In the rows, zero is written as 128.
Known rows, with every step that occurs
dunat/suzos/segub/befakep/tufude/bazo/rafidar/tulapuz: [153 141  97 132 102  79 159 173 114 134 103 143 128  97 130 113 207 127
 159  85 124  63 128 164]
suzos/dunat/zapu: [ 99 173 136 144  94 112 141 149 138 163 121 150 109 125 123 111 169 110
 137  75 107 133 120 162]
tulapuz/tufude: [146 133 121 125  92 119 166 166 143 149 147 148 111  87 119 159 156 132
 160  61 111 124 123 157]
segub/befakep/tufude/zibur/rafidar/tulapuz: [162 117  94 157  93  97 167 153 125 151  92 184 112 130 129 113 197 114
 147  94 154  63 104 152]
tulapuz/tufude/bazo/rafidar/zibur: [156 157  99 132  82 103 144 185 111 133  95 119 124  99 104 147 177 160
 178  84 122  81 124 151]
zibur/tufude/bazo: [151 112 114 133 100 102 171 189 125 147 121 151 107  75 138 123 174 141
 153  74  99 141 114 169]
suzos/segub/befakep: [156 119  96 102 103  90 159 134 131 145  96 186 127  95 150 116 186 103
 160  48 114  80  87 160]
zenug/vapi: [130 136 131 138 127 132 110  93 143 161 121 182 126 129 155 153 184 130
 131  64  94 129 113 147]
dunat/zapu: [ 93 176 122 148  99 124 134 135 139 145 114 150 110 130 128 134 165 108
 134  85 104 124 109 161]
befakep/rafidar: [134 131 105 118 102 111 121 159 124 139 137 148 154 141 132 151 180 119
 183  79  87 122 110 145]
zenug/dunat/suzos/segub/befakep: [162 130  90 104  85  96 156 118 133 147 109 170 126 103 139 119 189 100
 155  56 136  71 103 167]
bazo/rafidar/tulapuz/tufude/zibur: [131 147  80 148  80 101 172 175 134 129 128 133 100  79 129 139 169 113
 181  86 132 104 121 136]
dunat/suzos/segub/befakep/rafidar/zibur/tufude/bazo: [166 112  91 127  76 103 161 190 120 132 115 143 124  76 128 122 186 134
 159  72 125 106 118 168]
tulapuz/tufude/zibur/romug: [149 136  60 150  92 104 147 152 134 149 131 131  91 102 145 116 145 121
 193  96  97 104 113 153]
tufude/zibur/rafidar/tulapuz: [155 133 102 166 103 110 165 155 126 149  89 169 120 137 137 121 188 122
 155 108 152  72 111 148]
zenug/dunat/suzos/segub/befakep/rafidar/tulapuz: [168 127  97 128  92  90 139 150 115 136 119 158 153 118 142 122 194 121
 164  88 143  49 125 154]
tufude/zibur: [127 147  84 144  92 103 167 136 136 142 109 156  98 106 137 136 169 108
 176  88 126 117  95 134]
rafidar/tulapuz/tufude/bazo: [169 119 104 142 107  99 176 194 119 141 121 129 108  55 146 135 182 144
 148  84 112 108 131 155]
zibur/rafidar/tulapuz/tufude/bazo: [171 115 101 148 104 108 173 200 120 144 117 129 111  70 144 133 187 138
 147  88 116 110 132 158]
tulapuz/tufude/zibur: [131 141  82 142  78 111 175 159 142 137 133 143  92  81 129 148 161 107
 176  78 129 124 110 135]
zibur/rafidar/befakep: [152 133 131 129  82 111 150 132 126 151  72 163 124 184 105 148 184 140
 163  82 129  95 105 177]
tufude/bazo/rafidar: [126 157  98 124 111  93 139 189 113 137 110 108 126 106 133 132 194 132
 183  82  69 129 126 159]
tufude/zibur/rafidar: [137 135  87 155  91 132 155 153 138 155  99 159 111 155 129 134 184  99
 168  96 132 121  99 148]
segub/befakep/rafidar/zibur: [167 130  91 123  75  99 128 148 111 134  97 159 144 127 111 144 182 143
 173  74 132  59 101 142]
rafidar/befakep/tufude/bazo: [163 113 113 119  96  83 167 162 118 155  98 162  98 100 119 134 191 141
 146  73 108 114 104 172]

Rows
[146 142 118 134  93 105 162 188 131 137 139 134 122  85 118 147 169 140
 167  73 116  95 139 157]	bazo/rafidar/tulapuz/tufude
[138 124  89 147  84 126 157 155 142 163 106 177 102 155 114 133 187  94
 161  89 136 122  93 155]	befakep/tufude/zibur/rafidar
[154 161 101 133  89 100 140 174 108 135  83 126 127 112 108 141 181 160
 178  89 120  78 116 151]	tufude/bazo/rafidar/zibur
[133 132  93 128  71  88 170 133 137 147 104 180  85 121 105 139 174 111
 169  76 138 107  88 150]	rafidar/befakep/tufude/zibur
[137 138 129 127  69 111 151 183 133 141 120 165 122 114  91 134 154 155
 176  65 125 110 114 172]	bazo/rafidar/zibur/tufude
[146 144  58 153  92  96 143 167 127 143 128 120  97 101 144 109 153 124
 199 101  97  91 123 153]	bazo/rafidar/tulapuz/tufude/zibur/romug
[127 147 100 116 104  88 140 191 117 144 117 126 117 106 119 131 196 128
 177  74  73 130 121 165]	befakep/tufude/bazo/rafidar
[161 116 105 130  86 101 157 181 127 134 145 147 131  82 127 145 176 130
 161  67 120  86 132 151]	segub/befakep/rafidar/tulapuz/tufude
[147 120 125 127  67 116 146 180 133 141 130 176 133 117  97 139 153 150
 173  67 130 110 110 166]	befakep/rafidar/zibur/tufude
[161 113 105 134  87 104 157 200 117 139 116 145 121  80 127 128 176 150
 162  79 112 122 116 163]	befakep/rafidar/zibur/tufude/bazo
[161 125 119 146  92 122 169 181 136 149 132 153 120 102 121 146 170 134
 152  80 136  94 132 159]	zibur/rafidar/tulapuz/tufude
[152 115 133 113  78 100 155 136 136 168 100 200 104 166  82 145 184 129
 149  64 130 102  93 182]	zibur/rafidar/befakep/tufude
[129 152  97 123 101  98 144 205 118 134 126  99 122  88 128 140 188 132
 184  75  71 134 136 160]	tulapuz/tufude/bazo/rafidar
[138 151 119 115  87  81 145 159 110 132  77 122 124 141 111 143 191 152
 182  77  94 103 120 174]	tufude/bazo/rafidar/befakep
[143 125  74 140  74 126 161 145 146 156 106 175 106 150 115 127 198  78
 158  81 149 106  95 160]	dunat/suzos/segub/befakep/tufude/zibur/rafidar
[140 130  85 154  81 137 161 169 143 152 115 150 107 137 123 142 179  98
 168  89 133 126 109 150]	tulapuz/tufude/zibur/rafidar
[132 138  91 112  99  79 141 187 114 142 114 129 115  99 121 124 204 123
 173  65  73 121 117 165]	segub/befakep/tufude/bazo/rafidar
[159 121 111 116  50 115 144 172 134 140 135 172 137 111  98 131 160 137
 172  64 152  90 117 174]	zenug/dunat/suzos/segub/befakep/rafidar/zibur/tufude
[163 116 112 137  90 103 169 190 120 144 107 151 109  75 127 126 171 154
 153  78 118 118 113 166]	rafidar/zibur/tufude/bazo
[156 126 104 160  98 106 166 157 129 154  95 181 114 136 127 121 190 119
 151 102 155  72 108 152]	befakep/tufude/zibur/rafidar/tulapuz
[140 148 118 115  80  85 149 170 113 129  89 116 121 128 107 148 187 152
 182  73  95 107 128 175]	tulapuz/tufude/bazo/rafidar/befakep
[166 104  95 130  81  95 158 196 113 136 112 148 119  74 129 121 183 144
 158  71 111 112 113 163]	segub/befakep/rafidar/zibur/tufude/bazo
[155 153 102 128  84  96 141 175 111 141  89 138 120 112  98 141 182 158
 174  83 123  78 113 155]	befakep/tufude/bazo/rafidar/zibur
[141 139  64 137  85  86 136 145 127 152 112 143  90 133 125 109 160 122
 198  94  94  95 105 165]	bazo/rafidar/befakep/tufude/zibur/romug
[129 133  87 132  83  96 169 139 141 152 120 182  84 106 115 136 172 101
 167  77 132 118  87 142]	befakep/tufude/zibur
[138 135  77 148  78 104 168 173 134 128 134 141 107  82 133 143 169 109
 180  87 136 104 118 131]	befakep/rafidar/tulapuz/tufude/zibur
